Each row comes from the steps of one walk. Every step used is in the known rows, and no mark comes twice. Write the walk behind each row, first mark first.
Known rows
W M: [ -1.3,  -8.6,  15.5, -10.4,   1.9,  58.9,  11.7, -20.6,  26.6,  -9.8,
  41.9,   3.8,  13.8,  -5.6,  12.5,  10.4,   3.8,   0.8,  -6.7,  13.0,
  -0.4, -12.8, -16.3,  15.4, -13.7]
M E: [  5.8,  -0.2,   8.2, -12.5,  -1.1,  57.3,  13.8, -29.9,  53.5, -16.7,
  22.7,   7.9,  11.3, -12.4,  -8.6,  -0.6,  24.8,   0.5,   7.9,  18.0,
   2.4, -40.5, -18.4,  14.5, -19.4]
E M: [  2.7,  -2.7,   9.6, -16.5,   7.2,  60.7,  20.1, -23.6,  17.9, -11.1,
  19.6,   9.0,  10.7, -24.5,  -6.7,  14.6,   8.5,  15.2,   0.9,  21.1,
   1.7, -32.0, -19.1,  14.4, -15.7]
Y W M E H: [ 10.2,   4.3,  15.5, -20.2,   4.8,  40.8,  26.5, -25.3,  28.9, -15.1,
  22.6,  -3.0,   6.3,  -4.5,  14.7,  12.4,  18.1,  -8.0,   0.1,  21.9,
  11.3, -31.8, -21.8,  11.3, -20.9]
H E M: [ -2.6,  -5.0,  10.4, -15.4,   1.8,  41.7,  25.7, -34.7,  19.9,  -8.5,
  14.0,  11.3,   9.7, -30.3,  -8.9,  13.8,   7.8,  21.7,  -7.9,   8.5,
   1.1, -24.5, -24.1,  15.8, -14.8]
D W M: [  3.1,  -4.0,   8.5,  -2.6,   0.3,  37.0,  24.9, -24.4,  25.5, -17.6,
  38.4,  -3.2,  12.3,  10.5,  11.8,  13.8,  -5.5,  -7.1, -16.0,   8.8,
   2.3,  -9.6, -19.5,  11.2, -18.2]
Y M: [  8.3,  -4.1,  10.6, -14.7,  -0.1,  56.4,  12.2, -19.6,  22.5,   4.0,
 -12.5,   9.0,  15.2, -13.3,  -5.4,   9.9,   5.5,  14.3, -11.4,  16.0,
   5.6, -32.3, -17.8,  13.7, -15.6]
D H E M W: [  4.0,   1.4,  -1.1,  -8.9,  -1.8,  49.5,  15.6, -34.4,   1.8, -12.9,
   3.8,   4.9,  -0.8, -12.9,   8.6,  14.2,  11.3,  21.3, -17.8,   8.6,
  -1.0, -20.5, -28.4,  21.4, -17.6]
D H: [ -5.3,  -2.4,  19.0, -12.7,  -0.3,  67.8,   8.7, -29.2,  42.8, -18.3,
  -6.0,  -3.9,   7.5,  -2.9,  14.9,   1.0,  40.1,  15.9, -10.3,   9.9,
  -0.8, -29.4, -20.0,  17.5, -16.4]
Y W: [  3.6,  -1.0,  16.1, -15.6,   0.2,  55.1,  20.2, -25.3,  30.9, -15.8,
  15.1,   5.9,  13.8, -11.4,   3.7,  -0.4,  11.5,  11.0,   7.8,  13.1,
  12.0, -34.7, -13.9,  17.8, -17.3]
H E M W Y: [  8.4,  -2.4,  -7.8,  -6.2,  -6.5,  13.1,  26.8, -20.7,  25.1,  -2.1,
  52.4,  12.5,   1.2, -25.7,  -8.0,  13.1, -11.2,  19.0,  11.5,   7.4,
   0.4, -12.0, -27.6,  18.5, -11.5]
E H D W Y M: [ 11.0,   0.3,   9.3,  -1.5,  -4.9,  -8.6,  46.1, -16.2,  18.4,  -2.8,
   7.1,  -5.0,   9.3,  -7.7,  -7.9,  22.6,  -5.1,   2.9,  -9.3,  10.3,
   4.5, -17.1, -25.4,   4.1, -17.5]
W D H E M: [ -9.5,  -4.3,  13.9,  -6.6,  -4.5,  37.7,  32.7, -42.9,  25.7, -14.0,
  -9.9,   5.8,   4.0, -23.8,  13.6,  20.2,  37.2,  27.5, -28.6,   0.2,
  -0.6, -21.8, -28.0,  18.5,  -5.9]
M H D W Y: [  3.8,  -5.1,  12.8,  12.4, -15.5, -20.9,  44.9, -16.8,  39.5, -13.2,
  46.0,   1.9,   9.0, -11.4,  -0.2,  10.5,   7.7,  -0.8,  12.6,  -4.0,
  -1.9,  -4.0, -17.4,  11.4, -15.9]
D H M W: [ 11.6,   2.3,  10.1,   1.8,  -7.0,  60.1, -11.9, -34.9,  -1.3, -11.8,
  -6.7,  -5.1,   7.8,  -1.7,  17.2,   1.8,  13.9,  14.9, -16.1,  17.2,
  -6.1, -14.8, -22.2,  25.5, -21.9]
Y W D H: [ -5.2,  -1.2,  21.1,  -3.4,  -8.4,  53.1,  27.1, -35.0,  41.0, -23.4,
 -13.4,  -0.8,   6.8,  -3.1,  31.2,   6.5,  48.8,  15.4, -20.5,   3.1,
   8.1, -29.2, -18.7,  20.4,  -5.5]
D W M E H: [ 11.2,   3.5,  10.4, -11.4,   0.4,  33.9,  29.1, -25.9,  39.6, -23.4,
  21.9,  -9.0,   3.4,   7.6,  10.7,  15.8,  16.2, -15.7, -15.5,  21.7,
   5.8, -22.8, -25.5,   4.9, -23.9]
H D W Y M E: [ 11.7,   5.4,  -4.8,   4.1,  -1.3, -13.8,  48.9, -26.6,  25.3,   0.0,
  25.2,   4.8,  14.4, -10.2, -17.9,  15.7,  -3.8,  -3.5,   8.7,   4.0,
   2.4, -33.9, -24.1,  12.2, -19.2]
Y M H: [ 10.8,  -6.5,  15.7,  -7.4, -10.8,  32.0,  13.2, -13.7,  25.8,  10.1,
 -19.8,  13.6,  11.3, -16.9,   8.1,   9.6,  20.1,  12.0,  -3.4,   7.8,
   6.0, -20.6, -14.4,  17.0, -15.7]
M E H: [ 10.0,   1.0,  17.3, -20.6,  -3.1,  60.0,  14.9, -25.4,  55.1, -23.3,
   3.5,  -1.2,   3.4, -10.0,  -1.9,   5.3,  34.9,  -1.2,  -4.7,  28.1,
   5.2, -35.4, -22.3,   6.1, -22.3]

Write each row's walk
[  7.9,  -5.5,   5.6,   1.6, -19.0, -29.2,  39.4, -23.6,  41.9,  12.3,
  -1.7,  11.2,   7.8, -14.5,   1.6,  10.6,   5.9,  14.2,  -4.6, -12.4,
   6.8,  -6.5, -25.2,  15.2, -14.9] -> D W Y M H E
[  8.0,  -4.1,   3.0, -11.9,  -2.7,  19.3,  22.9, -12.6,  38.4,  13.3,
  15.6,  10.5,  13.5, -19.2,  -9.3,  10.5,  -2.1,  16.6,   9.1,   9.9,
   5.8, -26.1, -21.1,  14.4, -10.4] -> W Y M
[  2.3, -10.6,  20.0,  -4.3,  -9.0,  34.1,  11.9, -14.4,  31.6,  -2.1,
  29.2,   9.0,   9.8, -11.5,  23.6,   9.6,  18.6,  -0.2,   0.8,   4.6,
   0.1,  -3.2, -12.9,  18.5, -13.6] -> W M H
[ 18.4,  -0.3,  -1.8,  -7.8,  -6.5,  62.5,   4.2, -17.0,   6.6,  -1.8,
  -3.5,   9.7,   7.3,  -4.6,  -0.1,  10.7,  -8.2,   8.6, -15.2,  20.6,
   4.4, -25.0, -19.5,  16.6, -18.0] -> Y M W
[ 14.8,   3.5,  12.5, -21.6,  -0.1,  47.9,  18.2, -22.5,  36.8,  -5.9,
 -19.5,   0.7,   5.5, -11.9,  -4.3,  13.4,  24.9,   2.1, -11.6,  27.2,
   8.8, -41.3, -24.5,   6.5, -22.0] -> Y M E H
[  1.1,  -3.0,   8.9,   7.4,  -8.3,  -1.9,  44.0, -22.1,  38.9, -20.0,
  54.0,  -1.8,  11.9,  -8.2, -10.0,  10.2,  -1.4,   0.3,   8.1,   1.8,
  -2.3, -11.1, -20.0,   9.1, -15.7] -> H D W Y
[  5.3,  -5.8,  18.7,  -6.5,  -5.4,  22.2,  21.7, -16.1,  18.1,  -0.8,
  27.5,   9.5,  11.1,  -9.6,  29.5,   8.7,  13.2,   0.6,  10.2,   1.7,
   8.6, -10.1, -11.3,  22.6, -14.7] -> Y W M H
[  1.8,  -5.2,  19.9,  -3.1, -13.5,  54.6,  29.0, -29.7,  42.9, -23.0,
   7.8,   8.8,  11.0, -12.8,  15.3,   6.6,  28.0,   8.5, -14.1,   9.2,
  11.1, -25.6, -13.9,  15.8,  -3.5] -> Y W D
[  7.6,  -0.2,  16.0, -18.6,   1.4,  49.5,  17.8, -23.5,  39.8, -16.3,
  25.2,  -3.0,   4.6,  -4.7,   9.8,  13.7,  23.5,  -9.1,  -7.3,  25.1,
   3.4, -25.5, -23.1,   8.1, -19.7] -> W M E H
[  5.6,  -6.0,   3.8,   2.9, -17.6,  49.8,  24.7, -33.7,  18.1, -20.0,
  13.0,  14.7,   0.5, -20.1,   8.1,  19.9,  12.9,  14.1, -31.1,  10.1,
   1.1, -10.9, -23.9,  16.8,  -3.5] -> H E M W D
[  6.0,   5.7,  14.0,  -3.6,   1.6,  43.4,   2.0, -44.5,  24.9,  -7.8,
  -6.8,  -3.8,  14.4, -10.9,   6.0,  -1.1,  34.9,   9.3,  -0.6,  13.4,
  -4.8, -36.5, -23.3,  24.4, -23.6] -> D H M E
[  6.2,   3.6,   4.8, -11.7,   7.7,  35.8,  27.7, -29.1,  24.6,  -8.4,
  43.0,   6.3,  14.3,  -5.6,   9.7,   7.1,   5.8,  -6.4,  13.6,  10.9,
   9.1, -35.3, -17.8,  20.7, -18.1] -> Y W M E
[ 20.2,   0.1,  16.4,  -4.8, -11.6,  62.3, -11.2, -26.6,   3.0, -16.4,
  -0.4,  -5.7,   4.6,  -7.6,   7.9,   6.2,   6.5,   6.5, -18.9,  30.8,
  -2.1, -10.3, -21.8,  14.8, -24.3] -> E H M W
[ -3.1, -11.3,  27.5,   6.4,  -9.0,  24.9,  23.7, -20.4,   1.8, -10.3,
  38.5,   6.4,  14.5, -18.6,  16.5,  15.9,  17.8,  -4.5,  -1.7,   0.7,
  -7.5,   0.5, -11.0,  17.3, -14.4] -> W M H D
[-10.3,  -4.8,  22.1,  -3.8, -14.0,  37.1,  31.6, -46.7,  43.6, -19.6,
 -15.6,   2.7,   6.6, -10.5,  24.9,   5.3,  46.4,  22.5, -28.3,  -8.9,
   7.3, -20.8, -23.9,  20.9,  -6.2] -> Y W D H E
[  1.0,  -2.1,  23.8,  -6.2,   0.4,  39.9,  29.8, -27.8,  10.4, -23.2,
  32.9,  -5.1,   9.9, -13.0,   3.5,  19.0,  20.8, -12.3,  -8.5,  18.8,
  -4.2, -19.4, -20.1,   7.9, -20.3] -> W M E H D
[ 12.2,   2.8,  -5.0, -11.2,  -0.2,  13.1,  27.6, -19.6,  47.5,  11.9,
  20.6,  12.5,  12.3, -18.4, -14.9,   8.6,   5.7,   7.0,  19.0,  11.7,
   6.2, -40.6, -23.3,  16.1, -14.6] -> W Y M E
[  2.9,   0.8,  -6.6,  -6.4,  -4.1,  10.2,  27.6, -25.4,  24.6,  -3.5,
  34.7,   5.8,  -2.4, -18.7,   4.7,  13.3,   3.6,  24.3,   5.6,   2.5,
  -0.9, -14.5, -31.0,  21.9, -12.5] -> D H E M W Y
[ -1.0,  -8.7,  19.4,  -6.1, -11.2,   7.8,  27.3, -29.2,  22.3,   1.2,
  20.4,  11.5,  11.0, -16.8,  23.1,   7.2,  13.8,   9.1,  -0.6,  -9.7,
   7.6,  -3.0, -17.7,  22.9, -14.2] -> Y W M H E
[ 10.8,   1.9,  11.7,  -3.3,  -1.7,  45.0,   1.4, -40.3,  27.6,  -6.9,
  12.1,   3.8,  18.4, -18.7,  -8.2,  -1.4,  18.2,   4.1,   5.3,  19.4,
  -2.8, -34.1, -19.1,  20.5, -22.7] -> H M E
[  4.7,  -1.4,  14.7,  10.1,  -6.1,   5.8,  43.8, -26.4,  -0.8, -20.9,
  15.6,   2.4,  10.0, -12.5,   1.6,  20.9,   9.1,  -1.8,  -7.4,   3.8,
  -2.4, -12.9, -16.7,  11.3, -21.6] -> E M H D W
[  3.5,   2.3,  22.8,  -7.7,   3.3,  28.2,  38.1, -30.2,   0.0, -22.1,
  32.4,  -4.4,  11.2, -11.9,   8.7,  18.2,  16.6, -11.8,  -1.0,  15.9,
   3.3, -25.6, -18.9,  11.8, -21.2] -> Y W M E H D
[  5.6,  -5.2,  15.2,  -9.9,  -4.2,  34.4,  19.5, -16.6,  22.4,  -3.7,
   9.4,  13.9,   7.1, -27.6,   7.2,  13.6,  22.3,  13.2,   7.3,  11.4,
   1.7, -21.1, -15.3,  17.0, -15.3] -> E M H
[  3.4,   2.6,  16.1,   5.9,  -8.5,  41.0,  10.1, -48.0,  33.4, -12.3,
 -12.1,  -1.4,  12.8, -11.9,  14.5,   4.5,  45.8,   8.2, -15.2,  10.1,
  -4.0, -30.6, -22.9,  23.3, -13.4] -> W D H M E
[ -0.9,  -6.9,  26.6,   4.9,  -6.0,  14.0,  34.1, -22.1,  -8.7,  -8.8,
  37.3,   6.4,  16.0, -17.8,  22.1,  15.0,  11.1,  -3.8,   6.8,  -2.1,
   0.2,  -6.1,  -9.9,  20.6, -15.4] -> Y W M H D
[ -1.2,  -4.0,  26.6,   6.9, -12.1,  51.5,   2.2, -44.1,  23.7, -13.5,
 -21.1,  -5.2,  13.3, -11.8,  24.0,   6.4,  42.3,  18.1, -29.1,   8.8,
  -5.9, -15.3, -20.8,  22.3,  -9.6] -> W D H M
